Each row comes from the steps of one walk. Every step used is in the known rows, and no mark comes twice. Write the walk behind each row, first mark first.
Known rows:
U-Q: [ 0.32 -0.04 -1.22 -1.13 -0.64 -0.94  1.62  0.35 -1.41  0.11 -0.05 -0.17
  0.24 -0.97  0.08 -1.28 -0.41  1.03 -0.04  0.20 -0.55  0.67  0.50 -1.12
  0.02 -1.16  1.28 -0.79 -0.43 -1.00]
Q-L-G: [ 0.21  0.69 -0.68  1.13 -2.27 -2.63 -1.34 -1.87  0.05  0.00 -1.11  1.08
  0.05  1.23 -0.43 -1.26 -1.02 -1.24  1.17  1.45  0.74  1.60  0.54 -2.99
  0.62 -1.22 -2.39  0.57  0.59  0.40]
J-P: [-0.42  0.00 -1.48  0.96 -0.44  0.46 -0.63 -0.16 -1.76  0.37  0.69 -0.14
  0.27 -0.42 -0.09 -0.09 -0.37  0.58  1.18 -0.32  1.20 -0.37  0.32  0.71
 -0.02 -0.31 -1.19  2.10 -0.15 -0.83]
J-X-T-U: [ 1.49  0.61  3.00 -1.27 -0.11 -0.72 -1.07 -0.30  1.26 -2.20  1.58  0.83
  0.26  1.03  1.40  0.31 -0.42 -0.31  0.28 -1.62  0.23 -0.08 -0.30 -3.05
 -0.34 -0.92  0.88 -1.39  0.29 -1.37]
A-J-X-T-U-Q: [ 2.05 -0.35  2.04 -0.73 -0.65 -2.66  1.12 -1.95 -0.07 -2.41  1.39  0.56
  0.51  0.01  1.16 -2.69 -0.15  0.64 -0.07  0.60 -1.00  2.04 -0.49 -4.21
 -0.57 -2.18  2.13 -2.75 -0.35 -3.16]
T-U: [ 1.06 -0.01  0.38 -0.04  0.42 -1.21 -1.97 -0.26  0.34 -0.98  0.19  0.64
  0.39  0.93  0.76  1.00 -0.14 -0.08 -1.67 -0.25  0.15  0.71 -0.03 -2.25
  0.47 -0.84  0.10  0.18 -0.44  0.66]
L-Q-U: [-0.35  0.26  1.30  1.29 -1.05 -1.92 -1.40 -2.00 -0.99 -0.48 -1.72 -0.18
  0.70 -0.69 -0.87 -1.06  0.67  0.45  0.39 -0.75  0.61  2.00  2.61 -0.71
  0.53  0.19  0.02 -1.26  0.51 -0.34]
Q-U-T-X-J-P: [-0.67  1.80 -1.09  1.96 -1.20 -1.63  0.36 -0.86 -4.56  0.47 -1.36  0.62
 -0.54  1.08 -0.63  0.44 -1.54  0.20 -0.16 -1.64  3.21 -0.60  0.72 -1.75
 -0.81 -0.83 -2.84 -1.16  1.31 -1.92]
Q-L-G-U-T: [-1.55  1.82 -0.13  1.12 -2.63 -3.31 -2.38 -0.87 -2.53 -1.04 -1.56  2.45
  1.30  4.22 -0.10 -2.38 -3.36 -1.22  1.46  0.12  1.17  1.45  0.17 -5.43
  2.86 -3.71 -1.36  1.17  1.01 -2.30]
P-J-A-N: [ 1.99 -1.07 -1.18  1.23 -0.60 -0.41 -2.38 -0.88 -0.85  2.12 -0.11 -2.72
  0.00  0.76 -1.06 -1.86  0.59 -0.78  0.27  0.01  0.12  0.84 -1.87  1.03
  1.33 -0.35  2.48  1.57  0.81  1.11]
Q-U-T: [-0.80  0.75  1.22  1.33 -0.24 -0.38 -0.51 -2.07 -1.66 -1.18 -2.15  1.57
 -0.16  1.90 -0.23  0.20 -0.46  0.49  0.98 -0.98  0.21 -0.17 -0.25 -1.87
  0.87 -0.79  0.11 -1.76  0.66 -2.20]
G-N: [ 1.17  0.03  0.66 -0.60 -0.82 -1.55  0.90  0.25  0.46  0.71 -0.87 -0.15
  0.46  1.01 -1.14 -0.64 -0.23 -1.31  0.43 -0.48 -0.31  0.76  0.12  0.05
  0.64 -0.07 -0.18 -0.64 -0.30 -1.31]
L-Q-U-T: [-1.32  0.58  1.60  1.50 -0.69 -1.60 -1.82 -2.31 -1.63 -1.17 -2.47  1.31
  0.64  1.15 -0.14 -0.58  0.35  0.32  1.23 -1.82  0.88  1.68  1.51 -2.14
  1.37 -1.39  1.22 -2.26  1.14 -2.38]
J-A: [ 0.42 -0.12 -0.40  0.05  0.17  0.31 -2.25 -0.48 -0.87  1.16  0.94 -0.46
  0.10  1.37  0.50 -0.65  1.10 -0.13 -0.32 -0.02  0.13  0.51 -1.57 -0.09
  1.21  0.40  0.38  1.51  0.56  0.23]
T-X-E: [-0.19  0.10 -0.11 -0.57 -0.32 -1.85 -0.05  1.42 -0.41  1.25  0.22 -0.46
 -0.78 -1.07  0.52  0.67 -0.12 -1.90 -2.06 -0.46  1.58 -0.54  0.50 -2.02
 -3.09  0.11 -1.28 -3.45  0.37  1.30]
L-G: [ 0.29  0.68 -0.71  0.55 -1.33 -2.37 -0.81 -1.06 -0.95 -1.00 -0.64 -0.16
 -0.06  0.32  0.56 -1.62 -1.19 -1.43  0.11  0.89  0.68  1.18  0.44 -0.86
  0.04 -0.58 -0.47  1.55  0.22  0.24]
A-U-Q-L-G-N: [ 1.21  0.94 -0.71  0.70 -3.29 -6.46  0.62 -2.04 -1.43 -0.01 -1.86  0.92
  1.94  2.75 -0.94 -2.66 -1.92 -2.26  0.57  1.25 -1.33  3.47  0.16 -5.31
  1.06 -3.20 -2.57 -0.31 -0.23 -2.18]
X-T-U-G-N: [ 1.47 -0.10  3.67 -1.29 -0.93 -3.43 -1.33 -0.62 -0.66 -0.36 -0.05  0.49
  0.62  3.96 -0.56 -0.35 -1.58 -2.49 -0.85 -0.01  1.91  0.52 -0.54 -3.30
  1.29 -0.88  2.25 -2.13  0.15 -1.99]
J-X-T-U-A-N: [ 3.52  0.38  1.48 -2.08 -1.00 -1.34 -1.46  1.29  0.79 -1.52  1.77  0.14
 -0.02  1.83  1.24 -0.84  0.75 -0.78  0.65 -1.38 -0.69 -0.80 -0.42 -4.09
 -0.60 -3.20  3.50 -2.53  0.13 -2.63]
P-J-X: [ 0.99  0.63 -0.23  0.13 -0.72  0.55  0.32 -1.34 -0.56 -0.54  0.06 -1.49
  0.04 -0.79 -1.25 -2.09 -1.88  1.45  1.35 -0.57 -0.14  0.81 -0.01  0.64
 -0.58  0.23  0.46  0.30  0.23 -0.05]
U-T-X-E: [-1.21  0.56  0.31 -0.45 -0.09 -1.49 -0.44  1.11 -1.02  0.48 -0.58  1.26
 -0.79  0.82  1.13  1.43 -0.34 -2.03 -1.00 -1.43  1.91 -0.83 -0.50 -3.40
 -2.29 -1.57  0.02 -4.20  0.94 -0.90]
T-X: [-0.43  0.23 -0.49 -0.76 -0.27 -0.86 -0.17  0.97 -0.27  0.37  0.79  0.09
 -1.12 -0.52  0.03  0.51  0.06 -1.30 -1.89 -0.66  1.00 -0.89 -0.18 -1.04
 -1.40 -0.80 -1.36 -0.12  0.00  0.74]
X-T-U-A-J: [ 1.86 -0.79  1.47  0.42  0.28 -2.34 -0.27 -2.36 -0.23 -1.73  1.53  2.23
  0.05  2.19  2.32 -1.18  0.47  0.48 -2.54  1.73  0.08  1.47 -1.18 -4.73
  0.32 -1.88  3.04 -3.60  0.26 -1.13]
X-T-U: [ 0.95 -0.16  2.88 -0.21  0.42 -1.41 -0.89 -0.53  0.93 -1.40  0.88  1.50
  0.46  1.48  1.80  1.38 -0.27 -0.45 -1.14 -0.73  0.87  0.06 -0.61 -3.04
  0.63 -0.65  2.01 -1.77  0.62  0.40]
A-J: [ 0.09 -1.07  0.03  1.67  0.19 -0.82  0.37 -2.09  0.13 -0.29 -0.08 -0.09
 -0.26 -0.16 -0.44 -1.70  0.51 -0.33 -0.37  1.92 -0.59  1.60 -0.65 -0.21
 -0.19 -0.08 -0.13 -0.65 -0.29 -0.77]
P-J-A: [ 0.73 -0.27 -1.04  1.25 -0.05  0.25 -1.81 -2.31 -1.85  1.53  0.47 -1.12
  0.29  0.95 -0.28 -1.75 -0.46  1.23 -0.69  0.38  0.71  1.47 -1.90  0.51
  1.58  0.92  1.79  1.68  1.01  1.81]

Which walk is each row?
[ 0.77  1.59  1.05  0.37 -3.49 -4.13 -0.41 -2.39 -2.24 -2.04  1.51  1.85
  1.02  3.27  0.25 -6.27 -2.74 -0.26  1.68  2.29 -0.10  2.57  0.28 -6.50
  1.03 -3.20 -0.31 -1.58  0.84 -3.67] : Q-L-G-U-A-J-X-T
[ 0.10  0.86 -1.34  1.32 -2.42 -4.92 -0.28 -2.04 -1.71 -0.70 -0.92  1.23
  1.42  1.62 -0.03 -1.86 -1.62 -0.87  0.20  1.69 -1.03  2.83  0.12 -5.39
  0.46 -3.23 -2.32  0.28  0.21 -0.77] : A-U-Q-L-G
[-0.68  2.73 -1.56  0.12 -2.12 -4.24 -2.49  0.63 -5.25  0.38 -0.22  0.02
  0.40  4.02  1.05 -3.00 -2.95 -2.15 -2.20 -0.87  3.03  1.61 -0.65 -3.78
  1.69 -2.55 -0.30  1.83  1.94 -1.46] : L-G-U-T-X-J-A
[-0.37  0.40  1.20  0.96 -0.98 -1.20 -1.54 -2.06 -2.99 -0.29 -1.20 -0.75
 -0.48  1.54 -2.20 -1.59 -1.31 -0.14  0.36  1.07  1.24  0.01  0.83 -0.63
  0.21  0.81 -0.85 -0.52 -0.13 -0.96] : Q-U-G
[ 0.68 -0.19 -1.42  2.10 -1.12 -2.38 -1.35 -3.12 -2.77  1.83  0.07 -0.01
  1.73  2.36 -0.83 -2.01 -1.07  1.52 -0.55  1.02 -0.86  3.09 -2.30 -3.96
  2.18 -1.79 -0.36  0.45  0.95  0.75] : P-J-A-U-Q-L
[ 0.51  0.72 -1.88  1.30 -0.65 -0.33  0.98  0.15 -2.60  1.36 -0.13 -0.93
  0.56 -0.42 -0.17 -0.28 -1.07  1.08  0.64 -0.07  2.05  0.34  1.31  1.33
 -0.41  0.78 -1.26  0.54  0.64 -0.42] : X-J-P
[ 0.57  0.63 -1.98  0.12 -2.97 -3.71  0.30 -1.60 -1.44  0.15 -1.28  0.88
  0.39  0.48 -0.21 -2.56 -1.45 -0.13  1.00  1.68  0.11  2.30  1.14 -4.04
  0.65 -2.42 -1.14  0.01  0.13 -0.45] : U-Q-L-G
[-0.58  1.38 -0.45  0.98 -2.98 -3.77 -1.96 -0.67 -1.91 -0.42 -0.60  0.68
  1.28  2.50 -0.72 -2.85 -3.04 -1.03  0.69  1.12  0.69  1.84  1.19 -4.15
  1.96 -2.04 -2.54  2.05  0.36 -0.18] : Q-L-G-U
[-0.58  0.61 -0.68 -0.64 -2.24 -2.44  0.49  0.92 -2.55  0.79  0.01  0.75
  1.59  1.33 -1.09 -2.61 -2.31  1.37  0.64  0.44 -0.56  1.07  1.11 -4.47
  1.96 -2.56 -0.58 -0.27 -0.23 -1.17] : G-U-Q-L
[ 0.21 -0.01 -0.29  2.60  0.37 -0.97 -2.32 -3.01 -2.08  0.69  0.61 -0.93
  1.34  1.94 -0.13 -1.04 -0.55  0.36 -1.76  0.41 -0.33  2.01 -2.78 -0.68
  1.44 -0.03  0.50  1.78  1.12  1.45] : P-J-A-U
[ 1.73  0.32  1.40 -1.17  0.12 -1.50 -0.81 -0.52 -0.32 -1.40  1.65  2.30
  0.27  2.39  2.71  0.50 -0.35  0.71 -1.96 -0.19  0.60 -0.01 -0.61 -4.75
  0.60 -1.82  3.31 -3.05  0.70 -0.31] : X-T-U-A
[ 0.82  0.50  2.06 -0.23 -0.74  0.38  1.31 -1.56  0.07 -1.06  0.76 -0.58
  0.11 -0.18 -0.32 -1.68 -1.72  1.05  1.57 -0.81  0.61  0.24 -0.65 -0.27
 -0.50  0.25  1.90 -1.73  1.32 -0.45] : P-J-X-T
[-1.30  1.74 -1.60  2.09 -0.22 -2.06  0.10  0.12 -3.84  0.13  0.09  1.04
  0.59  2.12  0.33  1.53 -1.47 -1.05 -1.27 -1.86  2.26 -0.29 -0.88 -2.37
 -1.14 -2.46 -2.67  0.03  1.32 -2.26] : A-U-T-X-J-P
[ 3.54  1.06  1.25 -0.81 -4.11 -6.05  0.72 -3.06 -0.81 -0.97 -1.06  0.60
  1.38  2.18 -0.51 -4.09 -3.77 -0.53  1.63  0.14  0.47  3.70  0.40 -6.45
  1.27 -2.91  0.71 -2.28  0.63 -1.50] : P-J-X-T-U-Q-L-G-N
[ 1.84  0.61  1.94 -2.33 -0.82 -1.94  0.59  0.18 -0.21 -2.01  1.47  0.62
  0.70  0.25  1.62 -0.93 -1.00  0.84  0.32 -1.30 -0.49  0.38  0.14 -3.98
 -0.35 -2.24  2.13 -2.24  0.00 -2.30] : J-X-T-U-Q
[ 0.62  0.75  2.67 -1.31 -0.48  0.45  1.01 -0.09  1.00 -1.31  1.25  0.22
 -0.13  0.16  0.48 -0.59 -0.24 -0.15  1.91 -1.29  0.05 -0.78 -0.37 -0.95
 -0.85 -0.06  0.91 -1.60  0.95 -1.97] : J-X-T
[ 0.18  0.34  1.40  0.44 -0.81 -3.12 -1.15 -0.85 -1.89  0.12 -0.83 -0.66
  1.30  3.76 -2.34 -0.98 -1.51 -2.75 -0.47  0.55  0.05  1.03 -0.61 -1.50
  0.55 -1.01 -0.90 -0.20 -0.48 -2.68] : A-U-G-N
[-0.18  1.08 -3.17  2.54 -3.44 -3.92 -1.96 -2.58 -4.95 -0.31  0.74  1.54
  1.35  2.75 -0.21 -5.63 -2.78  0.52  0.74  3.10  1.24  2.93  0.95 -5.15
  1.66 -3.57 -2.32  2.25 -0.27 -2.12] : Q-L-G-U-A-J-P
[ 0.49 -0.16 -1.09 -0.51 -1.67 -1.60  1.09 -0.38 -0.56  1.34 -0.58  0.91
  0.34  0.06 -0.66 -0.97 -0.27  1.21  1.01  0.62 -0.55  1.14  0.56 -3.37
  0.67 -1.72 -0.82 -1.54  0.00 -0.74] : U-Q-L
[-1.98  1.18  0.58 -0.10 -0.31 -0.50 -0.94  0.94 -2.48 -1.05 -0.37  1.37
  1.21  2.98  0.25 -0.92 -2.24  0.07  0.37 -1.41  0.34 -0.22 -0.33 -2.60
  2.10 -2.34  1.15  0.38  0.43 -2.84] : G-U-T
[-1.03  2.84 -1.08  0.64 -3.14 -5.05 -0.69  0.36 -3.53  0.24 -1.50  1.55
  0.55  3.87 -0.59 -2.04 -4.04 -2.01 -0.86 -0.24  2.96  1.42  1.01 -6.09
  1.17 -3.45 -2.69 -0.58  1.79 -1.37] : Q-L-G-U-T-X-J
[ 0.63 -0.44  2.83  0.30 -0.34 -0.36  1.25 -2.00  1.16 -1.62  1.28  0.15
 -0.33 -0.10  0.18 -2.41  0.44 -0.44  1.63  0.57 -0.59  0.85 -0.92 -0.88
 -1.02 -0.15  0.72 -2.32  0.47 -2.87] : A-J-X-T
[ 2.32 -0.25  3.80 -0.51 -1.23 -3.59 -1.16 -2.47 -0.22 -1.59  0.56 -0.16
  0.34  3.31 -1.53 -3.12 -1.06 -2.40  0.42  0.83  0.70  1.98 -0.86 -3.39
  0.07 -1.13  1.26 -2.50 -0.41 -4.52] : A-J-X-T-U-G-N
[-0.14  1.33 -0.84 -1.08 -0.97 -0.94 -0.41  1.25 -3.03 -0.33  1.22  0.52
  1.17  2.06  0.47 -2.59 -2.00  1.40 -1.23  0.18 -0.12  0.19  0.64 -2.83
  1.25 -1.87  1.34 -0.08 -0.28 -1.09] : G-U-A
[ 1.92  0.52  0.60  1.11 -1.27 -1.96  0.35 -2.93 -2.04 -0.85 -0.47 -0.45
 -0.07 -0.38 -0.41 -3.92 -0.01  1.12  0.56  1.65 -0.93  1.64  1.15 -3.15
 -2.81  0.38 -0.52 -5.77 -0.36 -2.44] : Q-U-A-J-X-E
[-1.74  2.21 -1.77  0.55 -1.24 -1.91  0.01  1.86 -5.34  0.63  0.32  0.46
  0.75  1.96 -0.28 -0.69 -3.16 -0.23 -0.75 -2.11  3.42 -0.67  0.45 -2.16
  0.46 -2.54 -1.40  0.88  1.09 -2.46] : G-U-T-X-J-P
[ 1.85  0.44 -0.91 -0.97  0.04 -1.13 -1.73 -0.05 -1.10 -0.73  0.97  1.29
  0.15  1.85  1.58  0.18 -0.40  1.22 -2.22  0.12 -0.07  0.69 -0.03 -3.74
  0.40 -2.00  1.42 -0.89 -0.50  0.01] : T-U-A
[ 0.86  0.78 -0.28  0.16 -0.81 -0.86 -0.04 -1.58 -2.48 -0.46 -0.45  0.51
 -0.27  0.87  0.06 -1.32 -0.17  1.64 -0.50  0.55 -0.38  0.10  0.75 -2.10
  0.14 -0.21  0.18 -2.08 -0.08 -0.61] : Q-U-A
[-0.59  0.35  0.07  2.69  0.64 -0.57 -2.91 -3.17 -2.69  0.01 -0.25  0.78
  1.47  4.03  0.41 -0.51 -0.98  0.28 -0.66 -0.80  0.09  1.75 -3.81 -2.05
  2.31 -1.55  1.62  0.96  1.72 -0.92] : P-J-A-U-T
[-0.45  0.27 -2.28  1.37 -1.28 -1.32 -0.74 -1.00 -4.85 -0.28  1.86  0.39
  1.23  1.44  0.03 -4.41 -1.64  1.61 -0.37  1.65  0.51  1.29  0.34 -2.28
  0.90 -2.26  0.13  1.47 -0.85 -2.67] : G-U-A-J-P
[-0.81  1.55 -0.58  0.28 -1.89 -3.11 -1.42  0.20 -2.70 -1.37 -0.14 -0.41
  1.08  1.41  0.19 -3.03 -3.20 -1.15 -0.42  0.67  0.76  1.24  1.15 -1.76
  1.29 -1.47 -0.71  2.52 -0.06 -0.30] : L-G-U
